Each row comes from the steps of one walk. Every step used is in the known rows, and no mark comes twice. Write the walk behind each row, first mark first.
Known rows
tedi, susut: [-2.40  1.70 -2.62 -0.01  2.00  1.02 -0.81  2.46 -0.43 -0.97  2.67 -3.52
  2.15  0.35 -0.87  0.46  0.86  2.23  0.28  0.36 -3.02  1.25 -0.58 -1.14
  2.19  4.62]
zoniz, tedi, mozi: [ 1.83  0.15  1.10 -3.14  0.03 -0.18 -3.11  0.25 -1.34 -2.65 -0.68 -2.83
 -1.75 -3.87 -0.97  2.63 -2.89  2.24  0.21 -1.47  2.02  3.45 -2.54  0.53
  1.49  1.48]
zoniz, roso, mozi, tedi, sivos: [ 3.85 -3.05  2.58 -5.68  1.08 -0.70 -3.04  3.32  0.61  1.42 -1.59  1.47
  0.38  0.92 -4.98  2.47 -5.64  3.97 -1.86 -2.08 -1.68 -1.74 -0.32 -3.84
  1.90 -5.44]
susut, roso, zoniz, tedi, mozi: [ 4.23 -1.08  3.06 -3.22  0.30  0.63  2.20  1.76 -2.66 -4.49 -0.10 -3.96
 -0.58 -5.21  1.31  0.05 -1.35 -1.97 -0.97 -4.33  2.57  1.84  0.18  0.08
 -1.47 -1.10]
sivos, tedi: [-0.96  3.60  2.67 -1.96  2.04  0.93 -1.34  2.49  0.25  1.15 -0.17 -0.72
  0.55  0.89  0.52  0.75 -1.36  0.34 -0.04 -2.05 -1.06  2.69 -2.40 -3.85
  0.22  1.36]
buzok, roso, mozi, tedi, zoniz: [ 1.62 -0.11  1.66  1.06  0.72 -2.06 -1.95  0.76  0.28 -0.69  0.41 -1.11
  1.44  1.89  0.27  0.87  1.98  1.62 -2.07  0.44 -3.37  1.84 -2.51 -2.49
  2.35  0.89]
zoniz, roso, susut, tedi, sivos: [-1.14 -0.52 -0.67 -4.07  2.79  1.31  0.81  1.37  1.69  0.63 -5.73 -2.47
 -3.43 -2.01 -4.73  2.59 -4.44 -0.36  0.37 -2.06 -0.49  1.42 -0.11 -4.67
  3.37  3.11]
sivos, roso, susut: [-3.59  2.26  1.56 -1.26  0.95 -0.92 -0.97  2.04  1.37  1.01 -3.13 -1.53
 -3.95  2.72 -0.02 -0.38  2.29  1.70  0.16 -1.96 -1.78  3.63 -2.04 -1.91
  4.30  3.91]
susut, tedi, mozi, roso, zoniz: [ 2.12 -0.62  2.80 -3.74  3.32 -1.47  2.31  3.18 -0.09 -2.22  2.07 -0.22
 -1.64 -3.36 -0.10 -1.35 -2.54  5.50  1.05 -1.72  0.85  3.58  2.66 -0.93
 -1.69  2.44]
buzok, roso, zoniz: [ 0.33  3.57 -0.34 -0.80  0.98 -3.33  0.00  3.32  1.49 -0.36  0.55 -2.11
  0.99 -0.12 -0.04 -0.50  2.32 -0.98 -3.18 -1.38 -3.51  1.41 -1.85 -2.16
  1.64  2.12]
susut, roso, zoniz: [ 1.36  1.31  0.38 -1.72  1.99  1.60  3.80  4.23 -0.04 -0.04  1.82 -2.18
  1.69 -1.02  0.77 -1.11  1.07 -2.03 -1.18 -4.44 -1.54  1.67  0.33 -2.28
 -0.39  1.06]
mozi, tedi, zoniz: [-0.25 -1.41  0.90  0.81  1.20  1.83 -3.28  0.19  0.27 -0.80  1.72  0.02
  0.61  2.77  1.08  3.36  0.69  5.15 -0.72 -1.14 -0.21  3.89 -2.83 -1.89
  2.08  2.83]
mozi, roso: [-1.25 -0.09  0.62 -3.27  3.55  1.35 -3.01  3.14  1.96  1.51  2.69  0.93
 -0.55  1.02 -0.64  0.79 -1.61  6.15 -1.22 -0.71 -0.78  3.62 -1.30 -1.61
  1.82  2.65]
tedi, zoniz: [-1.72  0.21  0.12 -0.29  1.35  0.24 -0.84  0.28 -0.83 -0.43  1.77 -0.65
  0.83  2.54  0.63  2.54  1.06  2.42 -0.01 -1.14 -0.11  4.68 -2.57 -2.15
  2.51  5.83]
buzok, roso: [-0.28  4.35 -1.50 -0.15  0.88 -2.36 -2.24  2.31  2.35  1.69 -0.06 -2.52
  1.18  0.49 -1.51  0.83 -0.09 -0.49 -1.92 -0.20 -3.27  2.57 -3.67 -1.53
  3.47  3.94]
zoniz, roso, susut, tedi: [-1.28 -0.66 -0.67 -3.90  3.43  4.63  2.00  0.56  2.58  1.15 -4.21 -2.66
 -2.68 -3.61 -1.98  2.01 -0.87 -0.28  0.72 -1.35 -2.61  1.71 -0.70 -3.58
  3.66  5.80]
zoniz, roso: [ 0.94 -0.63  0.78 -4.85  1.26  1.84 -2.12  1.65  1.88  2.25 -0.54 -0.04
  0.47  0.25 -2.44  3.13 -2.48  2.14 -0.99 -1.31 -1.92  1.63 -2.37 -2.34
  3.43  2.96]
tedi, zoniz, roso, susut: [-1.53 -3.27  2.10 -2.02  1.19  3.58 -1.02 -0.93  1.78 -1.17 -3.93 -1.27
 -3.23  2.35  0.39  4.30  1.08  0.70 -0.23  0.53 -0.44  2.73 -3.46 -3.65
  4.58  6.25]
mozi, tedi, buzok: [ 0.46 -0.48 -1.00  0.47  0.78  0.68 -3.83  0.44  1.50  0.98  3.11 -0.59
  1.37 -0.62  1.38  2.19 -1.61  5.07 -3.58 -0.95  1.07  1.75 -1.39 -1.21
  3.28 -1.02]
tedi, zoniz, roso: [ 0.17 -2.80  1.90 -3.28  0.84  1.43 -1.95 -0.52  0.10  0.11 -0.55  0.50
  0.41  2.44 -0.56  4.21 -0.56  2.40 -0.82 -0.74 -0.29  3.10 -2.58 -2.51
  3.38  5.35]
susut, tedi, zoniz: [-2.27  1.05 -1.31 -0.44  3.12  0.96  2.17 -0.54 -1.39 -0.26  1.91 -1.68
  1.18 -0.99  0.19  1.34  1.08  1.87  1.43 -2.16 -0.62  5.77 -0.20 -2.40
  1.81  7.50]
susut, roso: [ 0.47  1.71 -1.02 -0.73  1.59  2.43  1.77  3.06  0.85  2.02  1.11 -2.77
  2.03 -0.53 -0.39  0.17 -1.36 -1.16 -0.28 -3.36 -1.57  2.94 -1.41 -1.46
  1.66  2.61]
tedi, buzok, roso, zoniz: [ 0.27  2.13 -0.58  0.32 -0.15 -4.54 -0.27  1.43  1.14 -0.54  2.39 -2.34
  1.36 -1.11  2.18 -0.33  1.56 -1.54 -5.81 -0.55 -0.71  0.90 -0.48 -1.96
  2.43  0.61]
buzok, roso, zoniz, tedi: [ 0.70  1.60 -0.19 -3.09  0.80 -1.18 -2.13  1.77 -0.52 -3.03 -0.14 -3.11
 -0.25 -3.69  0.27  0.31  3.07 -2.33 -4.45 -2.25 -1.67  1.01 -1.73 -1.17
  0.90 -0.03]
susut, tedi: [-1.52  2.87 -2.70 -1.92  3.22  0.79  1.66  1.83  0.47  2.14  1.55 -2.28
  1.20 -3.23 -1.79  0.09 -0.64  1.47  1.13 -2.97 -2.05  4.05  0.13 -2.06
  1.75  5.10]
sivos, roso: [-2.21  2.53  1.46 -2.58  0.31 -2.93 -1.66  2.32 -0.03  2.22  0.69  0.05
 -0.72  3.14 -1.34 -0.39  0.54  3.26 -0.49 -3.06 -1.19  4.01 -1.33 -1.10
  3.07  2.71]

Which walk is each row?
[-2.71  4.09 -2.72  1.32  2.98  0.26  1.89  1.06  3.21  0.64 -3.39 -5.48
 -1.95 -3.39 -0.85 -0.19  1.22 -2.95  0.11 -0.34 -4.02  3.26 -2.04 -3.04
  4.18  7.01]  buzok, roso, susut, tedi
[-1.26  3.19 -3.27  1.08  1.59 -2.65  0.92 -0.52  1.05  1.62  2.11 -4.13
  1.95 -3.91  0.35 -0.15 -1.07 -1.79 -2.93 -0.84 -0.96  2.99  0.07 -1.04
  3.70  4.17]  susut, tedi, buzok, roso
[ 0.90  3.43 -0.25 -1.75  1.45 -3.29  0.17  3.07  1.21  2.06  0.83 -2.46
  1.77 -0.56 -1.52 -1.11  0.83 -1.74 -1.77 -0.52 -4.88  1.25 -1.91 -2.51
  2.86  1.33]  buzok, roso, mozi
[ 3.10 -4.18  2.25 -4.44  0.21  1.26 -2.59  0.22  1.25  1.56  1.34  0.77
  1.52 -1.92 -0.40  2.10 -2.48  3.70 -4.09 -0.52 -0.78 -1.80  0.68 -2.23
  3.32 -4.14]  zoniz, roso, mozi, tedi, buzok
[ 2.84 -0.19  2.28 -4.27  0.26 -1.00 -0.98  1.63 -2.21 -5.01  0.10 -2.27
 -1.66 -4.60  0.78  1.20 -0.28  1.53 -1.18 -2.48  2.13  2.20 -0.65 -0.17
 -0.64 -0.48]  roso, zoniz, tedi, mozi
[-0.57  2.84 -2.35  0.24  1.47 -3.54  2.84  0.54  0.33 -0.70  2.59 -3.34
  1.57 -5.04  1.70 -1.34  1.62 -2.46 -4.00 -2.10 -1.24  1.59  2.20 -1.91
  1.64  2.35]  susut, tedi, buzok, roso, zoniz
[-0.54  0.72 -1.83 -1.11 -0.65 -1.29 -4.14 -1.86 -0.13 -1.38  0.74 -4.02
  0.06 -4.42  1.11  2.07 -0.02 -2.05 -6.09 -0.48  1.31  1.83 -2.08 -0.21
  3.82  0.50]  zoniz, tedi, buzok, roso
[-1.06  2.36  1.05 -4.78  2.01 -6.19  2.83  3.17 -3.40  1.75  0.48 -0.40
 -0.45  0.03 -4.47 -2.92 -2.18  1.21  0.57 -5.43 -1.25  2.66  3.70 -2.60
  1.18 -0.91]  susut, tedi, sivos, roso, mozi
[ 0.61 -3.02  1.73 -5.35  3.02  1.27  3.46 -0.77 -1.79  0.43  0.30 -0.55
  1.43 -2.39 -1.51  1.30  0.13  0.36  0.63 -1.85 -2.28  1.87  1.89 -3.22
  1.37  4.18]  susut, tedi, zoniz, roso, mozi
[-4.02  0.28 -1.09  0.79  3.63  2.99  2.86 -0.90  0.32 -1.39 -1.73 -3.37
 -2.43 -1.54  1.08  1.67  2.54  0.03  2.26 -1.01 -0.63  5.36 -0.73 -3.42
  2.77  8.90]  roso, susut, tedi, zoniz
[-1.31  2.39  1.17 -2.87 -0.30 -5.96 -2.73  3.44 -1.36  1.51 -0.45  0.34
 -1.27  4.63 -3.81  0.30 -3.26  3.12 -0.83 -3.75  0.76  3.57 -0.73 -2.08
  2.57 -0.04]  tedi, sivos, roso
[ 0.03 -0.39 -0.75 -0.82  2.30  1.64 -0.83  3.07 -0.52 -1.26  2.88 -2.40
  2.81 -0.41 -0.90 -0.72  1.23  3.89 -0.47 -0.12 -4.62 -1.17  1.16 -1.79
  1.01 -1.08]  roso, mozi, tedi, susut
[ 1.97  0.82  0.04  1.55 -0.26 -2.59 -2.89  1.40  2.03 -1.30  2.09 -1.67
  1.25 -0.97  2.39  0.68  1.17  1.30 -6.18 -0.66 -0.94  0.16 -0.83 -1.61
  2.16 -2.36]  mozi, tedi, buzok, roso, zoniz
[-0.94  1.86  2.75 -3.40  0.50 -3.87  0.26  3.45 -1.36 -0.25  1.51  0.62
 -0.57  2.44  0.29 -1.71  3.30  2.77 -1.70 -4.35 -1.46  2.47  0.68 -1.86
  1.09  0.81]  sivos, roso, zoniz
[ 0.10  0.31 -1.08 -1.00  2.58  1.90  4.64  3.57 -1.86 -0.43  3.06 -5.07
  4.13 -1.34 -0.31 -2.51  0.97 -2.52  0.21 -1.60 -4.25 -0.93  2.29 -1.55
  0.54  1.26]  tedi, susut, roso, mozi
[ 1.81 -1.14  0.33 -4.36  1.11  0.16  1.00  3.21 -2.99 -3.51 -0.20 -2.81
 -0.06 -3.16 -1.30  0.19 -1.66 -3.30 -3.23 -5.94  2.35  1.01  0.81 -2.54
 -1.17 -3.81]  susut, roso, zoniz, tedi, sivos
[ 0.18  2.23 -0.63 -0.39  0.24 -4.38  0.16  0.83  0.46  1.55  2.24 -2.64
  2.20 -1.73  0.48 -0.84  0.00 -2.00 -4.38  0.15 -2.56  0.53 -0.59 -1.64
  3.94 -0.04]  tedi, buzok, roso, mozi
[-1.36 -0.75 -1.55 -3.28  1.54  2.15 -0.60  1.91 -3.10 -6.39  2.46 -3.75
  0.71 -3.78  0.97 -0.05  4.55 -0.03 -2.74 -1.67 -0.98 -0.38  1.55 -1.31
 -0.70  0.53]  roso, zoniz, tedi, susut
[ 0.07 -0.32  0.19 -5.14  1.56  1.28 -1.00  2.01 -1.31 -3.10  1.35 -1.36
 -0.59 -4.27  0.67  0.84  3.03  0.13 -3.01 -3.74 -0.22  1.90 -0.30 -1.66
 -0.06 -0.74]  roso, zoniz, tedi
[-5.00  0.63  1.53  0.21  2.17 -0.22  2.11 -1.06 -1.41 -1.33 -2.33 -2.02
 -3.74  1.80  1.06 -0.10  4.09  1.23  1.79 -2.31  0.04  6.02 -0.10 -2.83
  3.14  8.19]  sivos, roso, susut, tedi, zoniz
[ 2.81 -2.13  0.72 -0.24  1.19  1.96  1.83  1.61 -0.10  1.33  3.06 -2.13
  2.79 -2.48  1.80 -0.84 -1.61  0.13 -3.08 -3.00 -0.24 -0.28  1.40 -1.38
  1.89 -4.23]  susut, roso, mozi, tedi, buzok
[ 0.74  1.50 -1.05  1.05  1.38 -1.29 -1.61  3.05  0.27 -1.42  1.21 -3.76
  2.95 -0.19 -1.15 -0.84  1.66  1.16 -1.86  1.47 -6.14 -1.85 -0.28 -1.34
  2.02 -0.18]  buzok, roso, mozi, tedi, susut
[-0.75 -1.20  0.77 -3.34  1.69  3.66 -1.45  1.18  3.35  1.10 -4.42 -1.74
 -2.83 -0.13 -1.60  3.44 -0.70  0.55 -0.51  0.00 -2.20  1.15 -3.35 -3.36
  4.53  3.75]  zoniz, roso, susut
[-1.31  2.02  2.34 -1.01  0.98 -0.16 -1.36  0.37 -0.24  0.67  1.47 -0.99
  0.88 -0.45  2.83  0.68 -2.21  0.06 -2.72 -1.26  1.58  2.04 -1.30 -3.41
  1.22  0.15]  sivos, tedi, buzok
[ 2.22 -2.61  2.33  0.08  1.71  2.91  1.91  1.55 -1.27 -0.04  1.62 -1.31
  2.47  0.84  1.31  0.33  0.58  0.67 -0.35 -2.52 -1.09  2.04 -0.15 -2.46
  0.96 -0.37]  susut, roso, mozi, tedi, zoniz
[-0.11 -2.91  3.47 -3.50  2.02  2.70 -4.19  0.28  1.23 -4.38 -3.40 -2.46
 -6.57 -3.22  0.56  2.00 -2.61  4.18 -0.33  0.95  2.85  3.37 -2.45 -0.50
  1.65  1.98]  zoniz, tedi, mozi, roso, susut
[ 1.55  0.42  0.77 -2.19  2.31  0.88 -1.16  3.21  0.87  1.63  1.65  0.01
  1.39 -0.81 -1.11  0.10 -0.15  4.25 -0.69 -1.75 -3.39  0.38 -0.62 -2.17
  1.54 -2.11]  roso, mozi, tedi
[ 2.36 -0.12  8.41 -3.47  2.13 -1.79 -0.91  3.77 -0.15 -3.03  0.40  1.36
 -2.49  0.93  1.98 -0.74 -3.52  4.60 -0.38 -0.90  1.87  2.13 -0.11 -3.03
 -3.02 -1.08]  sivos, tedi, mozi, roso, zoniz
[-0.22 -1.72 -0.31 -3.92  0.68  0.40 -1.29 -0.20 -1.97 -3.76  3.17 -1.83
 -0.23 -5.56  2.58  0.92  2.25  0.05 -5.43 -3.27  2.65  1.20  1.49 -1.06
  0.88 -2.45]  roso, zoniz, tedi, buzok
[ 0.19 -2.75  1.97 -6.67  2.54 -0.84 -4.02  3.44 -1.57 -4.03  1.25  0.68
 -2.92 -1.65 -1.80  0.67 -2.01  4.12 -4.69 -3.33  2.97  1.71  1.40 -2.46
 -1.36 -3.95]  mozi, roso, zoniz, tedi, sivos
[ 1.33 -1.11  0.17 -1.53  1.30 -0.05 -1.46  1.30  0.20  1.09  3.41 -0.26
  2.12 -2.09  1.29  0.25 -0.75  3.71 -3.31 -1.34 -0.54  0.16  0.55 -1.76
  2.33 -3.69]  roso, mozi, tedi, buzok
[ 0.92  0.36  1.80 -2.84  3.31 -0.38  0.35  1.88  0.33 -0.06  1.39 -0.74
 -1.67 -2.71 -1.42  0.10 -5.23  6.44  2.31 -1.12  0.96  4.97  0.74 -0.30
  0.55  4.38]  susut, tedi, mozi, roso
[-0.56 -2.23  0.34 -3.60  2.61  2.41  1.28 -1.37 -0.67  0.07 -0.26 -0.76
  0.56 -1.04 -1.06  3.18 -0.82  1.68  0.83 -1.94 -0.32  3.76  0.08 -2.51
  2.37  6.92]  susut, tedi, zoniz, roso
[ 0.94  0.58 -0.58 -1.47  1.30 -1.08 -4.93  3.39  0.89  0.78 -0.02 -0.08
 -0.06  2.09 -3.48  2.52 -4.54  5.13 -1.15 -2.39  0.11  2.21 -2.35 -2.60
  1.83 -2.04]  mozi, tedi, sivos
